Each row comes from the steps of one walk. Every step used is in the known rows, and no mark comes twice. Write the walk behind each row, first mark first.
Known rows
rizur gapubul: [ 10   7   5  -9   9 -14  23   7 -10 -19   3   7   3  -7   2   7   5   8
   2   7   4   3   8  13  -9  -8   9   6  -8  -5 -14  -1]
sosak libat rizur: [ 11  19  -3  -5   7   5  10   4 -13 -25   9  12  13   5  -6   0   6  15
 -13  -9  -1  -8  13  18  -1  17  16   3   0  -7  -4   3]
sosak libat rizur kuvori: [ 10  25  -2 -12   5  -3   7   3  -7 -24  10  20  13   0  -8   4  -2  14
   0  -9  -5 -13   9  16  -6  -5   7   5  -7 -14 -11   4]
zekuv vasof rizur vavuva: [ -4   5  -5  27   5   6  26  -4 -32 -14   9  -9   1   2   4  -2  -1   6
 -13   9   6 -14  21  18  -5 -11  -2  11  -4  -2   1   6]
zekuv vasof rizur: [  4   7  -4   8   4  11  22   0 -20 -10   8  -5   2   3  -1  -1  -3   5
  -5   4   4 -10  23  16  -4  -2   5   7   1   5 -10   6]
vavuva rizur kuvori zekuv: [ -5  17   1  -2   6 -21  18  -1 -13  -5  10  19   8 -13 -15   7 -11   5
   7  10  -5 -15   7  10  10 -18  11   9 -11  11   7   2]
rukulo rizur vavuva: [ -2   9  -2  24   7  -8  25  -5 -26 -17   3   2  12  -1   1  -4   7   3
  -3  10   4 -10  18  28  -9  -7  10   8  -2  -6   3   0]
revip rizur gapubul zekuv: [ -2  -4   9 -13  12 -11  24   4 -25 -12  11   9  11   1  -4   3   6   8
   8   3   3   9   3   3 -15  -1  12   7 -16  -3 -21   3]
kuvori zekuv: [  1   3   3  13   7  -9  22   0 -11  -2   8  13  10 -14  -8   3   0   5
  -2  10   4  -3  10  12   3   1  12  10  -4   8   8   5]
kazu rizur libat zekuv: [  3   3  -4  32  -3   6  29   2  12 -11  -4   8  20 -17  -7   5  10   6
  18  15   9  -5  12  27 -15  23  17  10  -9   2 -19  -6]
sosak libat: [  8  10   0  -5   7  -4  25   3 -16 -27  12   8  15  -1   2   3  -3   8
  -5  -3   2  -7   8  15  -8   1  15   5  -2   8  -5  -1]
sosak libat zekuv vasof rizur gapubul: [  6  10   4   9   9  -6  17   5 -19 -38   2   3  11  -5  -8  -2   9   8
  -5  -2   1  -7   2  12   9  11   9   7 -13  15 -40   1]
runal revip rizur: [  2  -7  -3 -24   4 -10  37  -2 -22  -6   8  11  11  -5  -2  15   4   7
  17   2   3  -2   7  11 -22  -5  15  10   0  11  -1  -4]
revip rizur vavuva: [ -9  -2  -2   7   6 -10  33  -4 -31  -3  13   0   3   0   1   5  -7   9
   2  13   3  -6  12  14 -16 -18   9   9  -9  -1   6  -1]
kuvori zekuv vasof rizur: [ -1   3  -3  18   6   7  21  -1 -21  -5   8   3   6  -7  -9  -3  -1   4
  -5   4   4 -10  17  10  10   8   5  11   0  15  -6  10]
libat zekuv vasof rizur: [ -1   6   0  26   2   9  15   0 -16 -15   6  -4   5  -2  -9  -2   1   5
  -3  11   4 -13  18  22   3   2   8   9  -9  11 -22   2]
kuvori zekuv vasof rizur libat sosak: [ -6   1  -7  31   0   6  37   3  -4  -5   5  -2  13 -15 -22  -3  20   1
  -2  -8   8  -9   9   7   0  29  20  11   2  11  -3   8]
vasof rizur: [  3  16  -2   0   1   5  13   2  -8  -6   8   2   6   4   4   3  -4   6
  -5   6   4 -12  22  20   0  -2   4   8   1  -1  -6   9]
gapubul zekuv vasof rizur: [  0   3   0  14   7  16  18   0 -28 -10  12  -2  10   7  -2  -5   4   4
  -8   2   7  -6  21  12  -7   5   3  10  -5   3 -14   9]
runal revip rizur gapubul sakulo: [  0  -8   2 -31   4 -27  45   4 -13 -25  -4   8  12 -13  -4  17   2   8
  -1   1   6   3  11  -2 -17   6  13  12 -13   4 -18  -4]
runal revip: [ 11   0  -1  -9   3  -5  31   0 -15 -16   3  11  13  -8   3  14  12   6
   4   2   7  -4  12  19 -22  -2   9  12   3   4   4  -4]
vasof rizur kazu: [  7  10  -2 -20   0   1  11   1  -3 -13  17   2   6   5   8   6  -1   5
   2  21   5  -7  24  28  20  -8   3   8   1   1  -4  10]
vasof rizur kazu duvon: [  4  14   5 -26   3   5  14   2   0  -9  20  -4   7   9   3   5  -3   7
   2  27   7   3  22  39  21  -4  -2   3   6  -2   4   4]
runal revip rizur libat: [ -1  -9  -5 -16  -1  -4  50  -2  -7  -8   1   7  17 -13  -8  17   4   8
  19   0   8   2   9  11 -32   7  20   7   6   8  -3  -6]
milubig rukulo rizur: [  5  17  -5   6   9   4  25  -5 -18  -8   4   1  20  -7  -4  -4   8  -1
   3   1   6  -1  13  36   4  11  21   8   6  13 -14   2]
vasof rizur kuvori zekuv: [ -3  18   1   6   2 -10   9   0  -4  -1   7  19  11 -11  -8   6  -8   6
   6   4   0 -15  11  11   8 -12  -1  13  -8   4  -6  14]
libat zekuv vasof: [  1  -4   3  30   5   3  26  -2 -18 -17   8  -2   4  -8 -14   0   5   4
   0  14   5  -5  12  20  -8  -2  15   7 -14  13 -18  -8]
milubig rukulo rizur libat zekuv: [ -2  11   0  33   1   5  30  -5   2 -12  -4   0  26 -19 -17  -1  12   1
   7   8   9  -1   9  39  -1  23  29   8  -3  16 -28  -4]
libat rizur: [  8  15  -2   2   5   5  10   3  -9  -8   7   9   4   3  -6   2   7  13
  -8   4   1  -5  21  22  -6   8  13   4   0 -16   2   4]
kazu rizur: [ 13   7  -8   7   3   4  23   3  -6  -5   4  11  12  -5   7   4   5   5
  17  10   6  -6  17  21 -13  10   8  10   0  -4  -3   0]

Write each row's walk
[  1  17   0  11   2  -1  12  -1 -14 -27   9   9  13  -4 -11   1  -7   7
   3  -2  -2 -19   7  15   2 -11   3   9 -16  11 -34   3] : sosak libat zekuv vasof rizur kuvori
[  5  23  -3   0   6  -4  20  -5 -11  -7   4  10  19 -11  -7   1  -1  -1
  15   0   2  -6   9  32  -1 -10  12   9  -2   4 -24   3] : milubig rukulo rizur kuvori
[  0  11   1   4   4   6  15  -1 -20 -11  12   7  11   2  -4   0  -4   4
   6   0   2 -12  16  11 -11 -16  -4  11 -12  -6 -22  10] : gapubul zekuv vasof rizur kuvori
[ -8   3  -4  37   6   2  24  -5 -33 -10   8  -3   4  -6  -4  -3   1   5
 -13   9   5 -15  17  11   6  -5  -2  13  -6   8   5   9] : kuvori zekuv vasof rizur vavuva
[  6  -4   2 -30   8 -23  35   3 -20 -17   1  12   8 -10  -3  16  10  10
  17  -1   3   5   0   5 -18  -2  12   9  -5   6 -17  -5] : runal revip rizur gapubul
[  9   9   0  -4   8  -3  23   6 -19 -22   2  -1   0  -4  -1   1   5   7
  -2   2   4  -3  13  11   0  -2   4   7  -4   2 -25   4] : zekuv vasof rizur gapubul
[  0  22  -1 -15   4 -16  21   1 -13 -11  11  11   4  -2  -5   8 -14   6
   9  10  -5 -17  13  18  -7 -30  10   6  -9  -1   2  -4] : vavuva rizur kuvori
[  5  -7  -6  38   1  12  39  -1  -3 -17  -1   0  14 -17 -13   1  11   4
  16  12   9  -3  14  22 -18  21  18   9  -7   9 -23 -10] : kazu rizur libat zekuv vasof
[  3   7  -3  15   9  -1  18  -2 -19  -9   7  15   5 -12 -23   1   1   9
   2   0  -1  -8  11   8   0  -1   6   9  -7   0  -7   5] : libat rizur kuvori zekuv vasof
[  2   9   6  18   4  -5  16   1 -11 -28  10   9  17  -5  -8   2   3   8
  -5   5   1  -9   2  22   0   3  18   6 -14  15 -18  -4] : sosak libat zekuv
[ -8   5  -1  44   3   5  20  -5 -28 -16   7  -8   4  -1  -3  -3   3   5
 -13  15   5 -17  17  23   2  -8   1  12 -14   5 -10   3] : libat zekuv vasof rizur vavuva
[  4  10  -2 -26   5 -11  22  -1 -13 -19  20   2   3   3   2   8  -3   4
   4  27  -1  -7  20  29  22 -17  16   5  -2   9  10  -3] : vavuva rizur kazu
[  2  -9   3  16  11  12  30  -1 -32 -14  13   0   9   1  -5  -4   6   3
  -3   5   7   3  16  11 -19   0   9   9  -8   0  -8   0] : gapubul zekuv vasof
[  7  -1   4   7  15   7  20   4 -30 -24   7   4   7   1 -12  -5  19  10
  -7  -3   4   6  11   8 -10  13   9   6 -11 -12 -20   3] : libat rizur gapubul zekuv vasof
[ -2   1   2   0   6 -14  32   4 -13 -25  -4   1   8 -14  -9   2  -3   6
 -19   3   6  -5  19  -4   8  16   6  13 -13   8 -21   8] : kuvori zekuv vasof rizur gapubul sakulo
[ 10   1   3   3  17   6  21   5 -34 -38   8   8  14   1 -12  -7  18  12
 -12 -12   2   3   5   4  -7  20  11   5 -11  -2 -25   3] : sosak libat rizur gapubul zekuv vasof
[  3  15  -4  -1   2   2  17   0 -13 -11   9   5   3  -1  -4   4  -9   5
   7   2   1 -15  17  14  -7 -24  -2   9  -7  -3 -17   6] : zekuv vasof rizur kuvori
[ -5  -4  -2  -9   0  -1  45   0  -3   0   6   1  10  -8  -9   9  -7   9
  15   6   6   3  13  12 -26   2  21   3   2   3  -4  -3] : revip rizur libat
[  5   3 -12  20  -2   5  39   6   9  -4   2   5  18 -14  -9   4  25   3
  17  -3   9  -4  11  17 -21  31  22  10   1  -6  -3  -1] : kazu rizur libat sosak
[ -2   3  -9  20  -1  11  39   4  -4  -9   6  -8  10  -7 -15  -1  18   2
  -2  -6   9  -8  15  11 -11  21  20   8   4   2  -8   4] : zekuv vasof rizur libat sosak
[  9  11  -5 -14   6  -1  21  -6 -13 -14  12   0  18  -6   1   0   9  -2
   9  16   6   2  15  43  26   3  18   8   5  13 -12   3] : milubig rukulo rizur kazu
[ 10   3 -10  10  -1  10  39   3   8  -8  -2   6  17 -14   1   7   5   7
  20   8  10   0  17  21 -25  21  15   8   6  -6  -5  -2] : kazu rizur libat
[  2  17   0   7   5  -9   6   0  -5  -3   7  25  10 -12 -17   5  -1  11
   2   2  -3  -9  10  12   5  -3   6  10  -9  -8   0  10] : libat rizur kuvori zekuv
[  4   8   4  14   6  -4  17   4 -16 -24   0  -1   3  -6  -7   0   9   7
  -2   8   4  -5   9  14   5   2   6   8 -13   7 -36   1] : libat zekuv vasof rizur gapubul
[  1   3  -6  12  -1  15  37   0  -6 -12   1  -7   9  -6  -5   2  -1   6
   0   3   9  -6  22  17 -15   9  11   6   7   4 -10   3] : zekuv vasof rizur libat
[  5  15   3 -17  11 -19  26   7 -17 -23   5   4   1  -3  -1   5   1   7
  -2  10  -2  -4   8  15   3  -9  16   3  -9   4  -7  -5] : vavuva rizur gapubul
[ -1  -7   1  35   1   7  39  -2  -7 -18   2  -5   9 -16 -17   2   5   5
   3  12   9  -2  13  20 -16   6  19   6  -9  11 -19 -10] : rizur libat zekuv vasof
[ 11  -7  -1  11  14   6  31   3 -29 -22   5   6  13  -5  -2  -3  17   4
  11   1   7   5   8   7 -17  15   6  10 -12  -4 -26   0] : kazu rizur gapubul zekuv vasof
[  1  11  -4   3  -4  10  30   3   6  -8   1  -1  12  -5   1   5  -4   7
   0   5   9  -7  21  20 -14   9  11   6   6  -3  -6   6] : vasof rizur libat
